Each row was made from one walk, in order. Every step used is in the known rows, and no mark comes twice. Write each row's walk.
Known rows
nama, luvoze, ninis, patupur, dani: [-313 -266 -209 -50 15 109 41 -83 -373 143 -244 -47 -66 100 -92 347 -141 163 -27 241 103 -76 -86 12 148 -114 -182 -29 152]
nama, luvoze, dani: [-221 -53 90 0 -125 -5 57 -21 -306 9 165 -136 -152 69 5 310 -171 1 319 -60 28 71 -48 -82 169 72 66 92 9]
luvoze, deril, gosun: [-6 100 135 -2 -70 261 -109 -83 -46 80 -18 -208 -99 184 86 270 199 318 -13 -157 20 316 -274 137 -166 70 195 47 105]
luvoze, deril, gosun, padib: [106 19 220 -47 -35 140 -32 -69 140 105 15 -72 -18 101 108 138 322 315 3 -227 -84 345 -71 168 -124 99 366 44 58]
padib, luvoze, dani, gosun, deril: [-195 -71 170 125 101 165 30 -62 -2 284 36 -7 -194 93 -167 286 -240 -134 193 -199 -73 524 72 -193 -31 247 -50 158 -216]
patupur, dani, luvoze: [-243 -189 -189 132 -9 -3 -78 -136 -263 166 -76 50 33 184 -17 216 -229 -137 233 121 -131 62 95 -161 111 38 -147 19 242]
deril, gosun, padib, luvoze, dani, patupur: [-145 -114 -18 -211 38 142 -61 -268 -1 -82 167 151 -221 105 -193 54 54 199 -11 -223 -257 239 386 18 -100 156 -43 -42 -260]
dani, gosun, deril, luvoze, padib: [61 -67 256 80 21 445 39 -83 88 92 -156 -62 -39 126 37 409 160 -78 132 -34 17 386 -27 46 -104 153 112 166 -132]
ninis, patupur, dani, luvoze: [-435 -200 -227 67 -52 58 -42 -211 -336 195 -186 -68 -26 274 72 195 -197 -126 46 152 -168 -16 92 -41 79 -32 -317 -102 164]
patupur, dani, gosun, padib: [-57 -59 -56 -10 -88 41 -10 -117 64 340 -136 175 10 253 -47 190 290 -88 47 -82 -347 208 268 -27 -141 109 -57 100 122]
deril, luvoze, ninis, patupur: [-172 -103 44 -65 -169 320 -113 -285 -305 -15 -323 -122 -145 171 -130 375 -44 392 -185 264 292 -88 166 68 87 -146 -5 -97 -19]
gosun, padib, luvoze, nama: [-4 -171 48 152 -23 -57 -64 -55 -296 -208 65 7 45 186 -247 -30 -132 286 284 -96 -96 120 325 -13 153 23 9 4 -177]
patupur, dani: [-252 -68 -137 33 -130 67 -137 -79 -329 255 -121 -112 -22 364 8 225 2 118 48 61 -166 163 153 -110 33 93 -93 30 211]
luvoze, dani, gosun, padib: [-114 57 243 -117 -184 32 -18 -114 95 210 67 110 -92 120 -37 234 262 -43 85 -194 -223 203 300 2 -152 133 96 123 -95]
patupur, dani, gosun, padib, luvoze: [-33 -244 -115 17 103 16 1 -98 14 182 -93 281 -27 179 -173 68 -8 -127 85 -83 -328 262 432 -127 -77 133 -99 127 -10]
patupur, dani, gosun, padib, luvoze, nama: [63 -131 -120 145 98 -112 -14 10 -175 -21 26 255 55 256 -311 99 -76 -104 317 -177 -286 157 208 -141 -66 19 -239 111 -126]
luvoze, ninis, patupur: [-378 -111 49 -101 -219 307 -176 -271 -245 156 -328 -214 -112 194 -64 271 76 507 -314 242 110 -26 176 152 -5 -70 -66 -123 38]
deril, gosun, dani: [-60 6 37 -38 -145 163 4 -352 -247 120 -51 -14 123 372 13 150 106 482 83 -224 -174 389 -124 93 -190 224 -32 30 55]
nama, luvoze, deril, gosun, padib: [208 -76 157 -8 41 85 174 -13 104 -13 81 -35 -12 -75 91 177 151 152 229 -242 -9 257 -304 177 17 42 359 102 88]
ninis, patupur, dani, gosun, deril: [-364 8 -116 104 -33 260 72 -119 -83 612 -313 -142 -84 384 61 367 82 -130 -94 -50 -236 385 -101 12 -129 113 -323 18 36]
patupur, dani, luvoze, nama: [-137 -85 -213 243 -15 -123 -58 -18 -478 -68 31 24 110 265 -149 236 -268 -89 477 46 -99 -35 -132 -180 116 -56 -321 -7 121]
padib, gosun, dani: [-279 -172 105 6 -112 102 -30 -304 -254 236 -228 111 60 460 170 86 73 294 5 -233 -39 181 -25 21 -227 156 -138 117 -39]
luvoze, ninis, patupur, dani, gosun: [-320 -71 -138 -91 -101 239 -104 -190 -151 323 -392 34 -99 258 -141 403 159 131 -284 157 -71 26 38 22 -230 -57 -304 -31 74]
gosun, dani, luvoze: [-280 -295 -4 125 -102 -11 -5 -391 -324 137 -52 63 204 198 -38 134 -252 107 241 -38 -54 199 -34 -15 128 154 -53 38 169]
deril, luvoze: [-43 -4 50 57 -230 218 -73 -179 -276 -6 -120 -146 -104 263 -40 285 -83 184 112 104 101 61 164 -23 118 13 69 29 54]
nama, luvoze, deril: [-122 -157 77 94 -46 90 23 15 -214 83 25 -253 -95 -8 55 316 -113 41 189 -38 199 103 -358 71 209 -14 226 136 195]
ninis, luvoze, padib, gosun: [-138 -138 160 95 59 256 -114 25 -147 -69 -288 26 -52 204 341 110 99 86 81 -35 104 42 103 101 -236 -114 -39 97 -259]
deril, gosun, padib, luvoze, ninis, patupur: [-13 -217 74 -157 44 275 -22 -299 45 -85 -237 130 -84 23 -174 15 59 580 -229 27 -67 182 395 159 -129 0 51 -152 -189]
luvoze, ninis, patupur, dani: [-395 -142 -125 -80 -104 154 -157 -153 -357 259 -332 -73 -62 295 -85 302 30 327 -242 248 30 7 141 -18 2 -56 -186 -77 124]
deril, gosun: [-8 144 11 -20 -183 327 -82 -212 -85 30 -110 -164 -101 269 49 195 195 414 11 -84 -209 247 44 128 -207 95 -9 -48 48]

Write each row's walk
[-208 -250 -74 157 129 -72 -100 -7 -241 207 -4 -17 13 97 60 302 -230 -248 208 31 63 127 -230 -166 121 16 46 104 301] | patupur, dani, luvoze, deril
[-139 33 82 -17 -132 90 108 -69 -109 62 101 -23 -197 24 -64 388 -36 -176 313 -139 -74 83 -136 -49 -53 55 -76 169 -36] | nama, luvoze, dani, gosun
[-230 -378 80 -116 -6 150 -76 -245 -93 13 -254 53 -72 32 -183 25 -82 456 -252 160 57 60 550 115 122 -39 87 -99 -112] | gosun, padib, luvoze, ninis, patupur
[59 -144 68 49 57 46 166 -163 -239 55 113 -27 121 110 37 247 -62 201 277 -327 79 372 -676 131 -20 162 193 166 130] | nama, luvoze, deril, gosun, dani
[-246 -329 62 -174 8 332 -67 -365 -263 -60 -193 203 -13 386 127 199 187 111 -111 -157 82 18 11 112 -246 69 -213 121 -207] | deril, luvoze, padib, gosun, dani, patupur
[-19 -79 -105 93 176 40 -33 -31 -106 102 27 66 9 106 59 297 -86 -129 222 -116 -50 244 -381 -94 -95 30 21 47 217] | patupur, dani, luvoze, deril, gosun
[-242 132 150 -53 -226 126 -91 -125 -79 199 25 -44 -198 200 -67 358 124 -26 79 -138 -140 180 87 -48 -204 119 -66 120 -63] | luvoze, dani, gosun
[-150 -295 28 15 6 198 -194 -184 -224 -49 -204 1 -96 21 -311 162 -242 468 -70 200 156 115 350 -65 97 22 51 3 4] | padib, luvoze, ninis
[-482 -211 -76 -83 -129 240 -80 -455 -258 280 -287 75 -45 491 73 148 135 258 -202 -182 -61 96 -17 100 -227 90 -356 44 -37] | padib, gosun, dani, patupur
[-177 -136 -69 83 89 203 46 -102 -307 327 -328 -52 -58 248 -103 486 -196 138 -70 193 270 232 -58 -134 163 5 -69 -43 45] | gosun, deril, luvoze, ninis, patupur, dani
[66 69 115 211 -75 374 87 -169 50 278 -202 -105 -105 198 -64 458 -22 -59 168 -51 42 391 -104 -42 5 96 -10 114 -4] | dani, gosun, deril, luvoze
[-53 -362 116 -24 43 99 -120 -180 -40 -45 -151 141 -11 -46 -272 40 -105 451 -66 128 82 155 551 -16 153 41 220 21 -20] | gosun, padib, luvoze, ninis
[-162 29 -125 111 0 275 130 -123 -130 444 -290 -69 -103 380 5 472 -39 -236 16 -9 -56 333 -116 -77 -49 61 -269 47 -11] | ninis, patupur, dani, gosun, deril, luvoze
[73 -99 61 144 -32 22 -24 -92 -88 -139 6 118 5 160 -292 68 -6 80 251 -186 -211 129 259 25 -66 3 -120 68 -221] | dani, gosun, padib, luvoze, nama
[92 70 251 -83 -146 35 49 -125 54 54 83 186 -127 104 -88 337 142 -145 208 -157 -47 151 274 -100 -70 72 162 145 -166] | deril, luvoze, dani, gosun, padib
[-350 -314 -195 -58 82 117 -148 -153 -387 118 -276 21 -106 204 -222 181 -257 277 -218 226 68 45 317 -101 63 -17 -210 -63 0] | padib, luvoze, ninis, patupur, dani
[-281 -213 -16 -62 -116 254 27 -212 -277 21 -273 -192 -108 -3 -89 309 -91 357 -91 227 182 -99 -63 165 143 -139 -51 -75 71] | nama, luvoze, ninis, patupur
[80 112 65 321 -67 162 53 -13 -376 -16 -26 -224 21 306 -141 387 -207 153 406 -61 205 255 -220 -91 211 36 -21 25 -87] | gosun, deril, luvoze, nama
[89 60 123 -59 -171 220 0 -210 95 51 -72 -9 2 184 66 55 326 418 28 -129 -298 301 248 190 -155 122 175 -54 20] | deril, gosun, padib
[-272 -61 -86 -80 -139 115 12 -188 3 397 -236 68 -50 337 26 195 308 -48 -148 -44 -376 120 270 104 -164 35 -198 -7 31] | ninis, patupur, dani, gosun, padib
[-208 -339 96 131 320 176 44 49 3 211 -209 200 70 170 320 169 -29 -259 206 -65 -87 297 -63 -123 -185 113 -144 133 -30] | patupur, dani, luvoze, padib, gosun, deril
[-352 -85 -245 183 -59 -57 -46 -84 -558 -13 -76 -91 57 341 -49 238 -236 -92 268 60 -122 -120 -115 -48 75 -125 -468 -143 27] | ninis, patupur, dani, luvoze, nama
[-416 -259 -136 77 67 -17 -82 -59 -305 255 -94 -117 -52 179 131 283 -213 -219 22 50 63 49 -208 -43 101 -48 -107 -13 212] | ninis, patupur, dani, luvoze, deril
[-242 -331 114 151 36 -90 -28 -249 -281 191 31 1 196 105 17 218 -268 -29 226 -132 176 255 -346 -19 151 125 152 128 218] | gosun, dani, luvoze, deril
[33 -22 15 205 76 14 32 -124 -290 136 -46 1 161 228 84 246 -143 221 241 -307 213 438 -529 84 -77 47 158 92 -23] | ninis, luvoze, deril, gosun, dani
[-32 -20 151 -27 -219 196 -25 -223 163 231 -169 24 -28 156 -22 167 334 120 4 -91 -284 190 287 128 -138 62 54 69 48] | dani, gosun, padib
[232 -7 48 103 25 59 7 -89 -161 -326 85 80 32 195 -220 -42 11 399 294 -239 -224 228 193 55 -85 43 1 -35 -251] | deril, gosun, padib, luvoze, nama
[103 -1 70 33 15 223 67 -23 -70 -35 61 -182 -104 -2 96 299 26 152 219 -176 68 239 -517 136 -22 23 209 112 123] | nama, luvoze, deril, gosun
[-478 -205 -146 -49 -228 211 -119 -478 -379 279 -125 -87 46 397 -99 219 45 278 -132 -42 -91 178 20 122 40 146 -225 15 111] | gosun, dani, patupur
[-14 -1 117 207 -81 283 55 -126 -178 212 -151 -196 -57 225 -13 347 -153 109 198 34 171 371 -8 -59 203 132 128 57 45] | gosun, deril, luvoze
[-239 -177 -200 -57 3 198 98 -147 -165 199 -303 76 -111 75 -145 439 -17 -24 -47 131 -13 -71 -194 33 -78 -131 -306 38 104] | nama, luvoze, ninis, patupur, dani, gosun
[-125 -237 205 -65 27 304 46 4 -75 -142 -145 -13 -108 97 308 106 171 75 114 -67 -10 -22 -48 142 -185 -1 -4 155 -112] | nama, luvoze, padib, gosun
[27 -7 -35 175 -37 1 80 -291 -395 -202 93 131 281 279 -131 146 -169 262 484 -263 -120 194 -412 23 -102 86 -241 -28 -33] | deril, gosun, dani, luvoze, nama
[-112 -254 265 80 177 352 168 57 14 85 -178 -51 -62 69 342 174 97 20 185 -132 48 278 -215 115 -95 112 48 189 -122] | nama, luvoze, padib, gosun, deril
[-161 50 118 177 -109 351 22 -172 92 432 -219 -173 -67 203 -1 344 103 46 63 -73 -132 464 -79 44 -97 176 -43 92 61] | dani, gosun, deril
[-15 -202 78 24 -30 153 -14 -205 130 76 -131 117 -85 80 -163 35 48 66 42 -95 -256 244 471 45 -67 91 40 85 -88] | dani, gosun, padib, luvoze
[-29 -58 179 -77 -93 -23 181 -59 72 75 144 129 -114 -66 -63 270 88 -200 323 -229 -167 125 51 2 -17 76 105 174 -69] | nama, luvoze, dani, gosun, padib
